Each row comes from the steps of one walk. Every step used is in the known rows, and no mark comes twice. Write the walk behind each row, first mark first.
In the rows, 128 means zero.
Known rows:
J, W, Y, Z, V: [141 138 119 108  73 132 193 116 128  84 162 122 103 131 128  89 139 124
 134 109 132 138 158 131]
N, Z: [128  81 137  79 195 122  98 139  95 156  13 153 107 112 140 111 115 136
  68 156 128 119 105 159]
J, W: [121 122 122 123 167 127  88 138 146 134 115 121 105 132 139  85 151 112
 113 169 143 107 141 146]
N, Z, J, W: [128 103 135  86 109 114 146 141 109 117  93 160 125 110 119  62 152 117
 107 113 142 137 126 113]
L, J, W, Y: [124 116 111 136 103 141  97 143 210 122 150 104 112 140 128  69 124  96
 126 183 130 105 136 157]
U, L, J, C: [ 96 129 129 193 156 130  42 160 156 171 104 109 134 133 125 166 128 103
  79 190 105  92 111 147]
W, Y, Z, J, C, V: [135 159 134 134 112 121 216 100 133 115 210 109 164 121 109 167 131 104
 187  73 119 158 156  94]
W, Y, Z, J: [142 112 123 103  62 125 182 124 102 106 154 131 133 125 121 102  91 145
 121 129 145 142 130 150]
Y, Z, J: [130 104 129 121  92 118 159 136  69 122 122 145 138 122 125 112 117 150
  84 135 140 123 126 147]
V, Z, J, W: [121 138 137  83  81 116 126 138 123 125 172 136 140 119 110 112 164 113
 158  99 137 132 128 103]
C, V, Z, Y: [135 136 141  74 162 128  96 114 137 170 104 136 141 113 124 158 154 110
 186  92  97 131 114  92]
Y, Z: [131 100 127 118 155 133 128 135  86 139  87 129 118 130 141 114 110 144
  72 164 135 110 133 171]
W, J, C, V: [113 155 127 194 228 122 152 112 152 143 189  96 151 137 135 191 144 118
 171 119 121 113 148 114]
L, U: [117 109 133 136 184 108  24 155 101 156  48 127 114 126 140 123 141 125
  62 195 128  96 116 159]
W, J: [121 107 116 161 182 128 117 137 117 133 128 120 121 141 146 124 104 159
 103 172 147  99 122 169]
U, L, J, Z: [103 121 136 156 119 126  14 164 151 157  89 120 136 129 122 104 118  99
  45 177 102  97 112 140]
Y, W, J, Z: [130 147 115 161 103 145 135 122 145  98 167 118 132 149 140 114  95 149
 129 136 157 137 142 127]
Z, Y, W, J, C: [135 158  99 192 111 161 175 110 167 106 174 124 132 151 137 159 112 170
 206 128 159 148 135 114]
J, Z, V, C: [118 138 147 133 171  88 131 120 122 142 124 126 124 116 116 185 166 126
 127  87  89 135 112 110]
U, L, J: [105  98 129 169 147 125  14 170 137 170  68 123 121 129 132 111 116 113
  40 216 113  81  98 172]
Y, Z, V: [129 109 131 122 130 117 155 127  59 124  85 142 111 121 137 141 131 149
  73 133 114 118 124 151]
N, Z, J: [128  86 139  84 135 107 132 140  72 141  45 168 128 104 124 103 124 138
  84 129 131 136  97 134]
U, L, J, W, Y, Z, V: [128 134 120 152  29 137 133 147 157 100 156 117 119 133 117  68 129 104
  83 138 113 116 141 135]
U, L, J, Z, N: [112 126 146 145  91 130  13 156 111 138  62 141 135 127 121 142  95 100
  47 144 101 118 115 120]
W, Y, Z: [144 108 122  98 126 140 149 123 119 121 116 116 113 132 135 107  87 141
 107 156 143 126 139 178]

Write each row's walk:
[121 116 140 147 198  86 131 126 108 157 104 129 109 115 129 195 167 139
 122 124 101 119  98 141]
Z, V, C
[133 139 162  71 177 117  81 114  77 156  88 140 139 111 125 201 135  96
 149  79  99 140 123  96]
C, V, Z, N
[ 99 160 152 154 171 123  50 142 163 187 153  96 167 119 109 201 161  64
 136 118  76 105 119  95]
U, L, J, C, V, Z
[120 124 123 127 107 114 122 140 125 117 150 138 125 124 124  83 157 117
 127 141 148 123 135 121]
Z, J, W
[146 152 132  82 117 145 113 104 147 147 125 136 137 120 127 145 144 113
 206  92 120 157 118  85]
C, V, Z, Y, W
[132 111 139 142 164  97 183 122  87 136 122 129 118 118 124 177 154 149
 100 100 105 123 117 142]
Y, Z, V, C
[140 105 139 111 130 137 124 128  50 118  60 150 116 127 140 150  92 147
  73 132 136 129 136 154]
Y, Z, N
[110 138 117 187 195 132 144 126 138 132 167 104 135 145 138 177 120 151
 144 150 140 109 136 146]
W, J, C
[130  94 151 102 203  86 155 126  94 154  48 153 109 102 122 175 159 138
  99  94  97 134  89 132]
N, Z, V, C
[136 116 111 133  63 153 149 139 189 101 170 105 122 144 125  54 112 108
 103 161 135 109 155 160]
L, J, W, Y, Z
[109 149 142 108 120 116 139 126 103 149 165 128 156 117 107 211 145 125
 177  92 117 145 114 100]
V, Z, J, C
[149 160 121 121 112 149 158 102 156 126 185 126 152 135 129 140 126 138
 220  78 134 149 129  86]
C, V, Z, Y, W, J
[133 118 130  67 127 138  91 129 122 160  82 141 124 120 126 145 128 144
 164 121 117 129 105 127]
V, Z, Y
[131 162 128 183 113 110 192 108 143  98 203 115 134 138 123 172 139 152
 158  75 124 153 124 100]
Y, W, J, Z, V, C
[131 121 124 125  70 125 176 136 106  98 167 136 135 127 120  69 145 128
 105 121 151 127 156 125]
Y, Z, J, W
[129 125 117 146  53 152 104 155 186 111 159 102 123 141 120  39 108  96
  81 169 134 104 152 156]
U, L, J, W, Y, Z
[138 176 110 195 146 151 181  95 179 116 201 116 151 144 136 167 133 136
 231  97 139 150 146  80]
Z, Y, W, J, C, V
[154 132 128  91  75 151 162 116 119  80 132 131 110 136 129  94  92 120
 137 106 152 150 170 137]
J, W, Y, Z, N
[128 126 124 103 126 136  88 126 140 139  76 143 124 127 130 111 122 137
 135 126 118 134 119 116]
J, Z, Y
[135 163 141  69  84 114 152 110 165 120 223 113 152 114 102 112 165  73
 219  62 123 155 146  77]
C, V, Z, J, W, Y
[115 134 138 114 134 107 105 124  95 131  84 141 116 118 132 154 143 126
  99 118  98 132 117 114]
J, Z, V
[133 125 107 173 135 143 135 126 126 113 156 118 117 148 150 114  96 163
 124 173 168 122 128 157]
Y, W, J
[118 132 123 146 152 130 118 130 134 118 147 116 135 142 134 120 103 146
 111 134 135 112 136 139]
W, J, Z
[154 107 108 122 105 158 172 121 131 104  82 161 122 134 141  85  93 177
 144 122 162 150 112 126]
N, Z, Y, W, J
[129 158 119 164  79 129 167 113 115  87 166 132 125 140 136 141 116 154
 130 104 135 149 131 106]
Y, W, J, Z, V
[126 186 132 157 155 142 171 100 157 128 231  96 162 138 126 208 141 114
 219  76 132 148 148  81]
Y, W, J, C, V, Z
[140  83 128  72 160 135 110 133 114 150   4 168 110 112 137 100 118 149
 110 137 126 134  99 138]
N, Z, Y
[143 137 109 150 115 162 201 112 151 103 117 146 134 138 133 136 101 169
 184 100 153 160 125 102]
N, Z, Y, W, J, C
[132 130 116 107 137 134 112 127 175 118 142 110 102 135 134  74 129 108
 150 164 148 126 147 153]
J, W, Y
[132 132 118 109  76 121 145 127 156 103 178 126 121 128 119  73 134 115
 165 133 154 143 139 127]
Z, J, W, Y
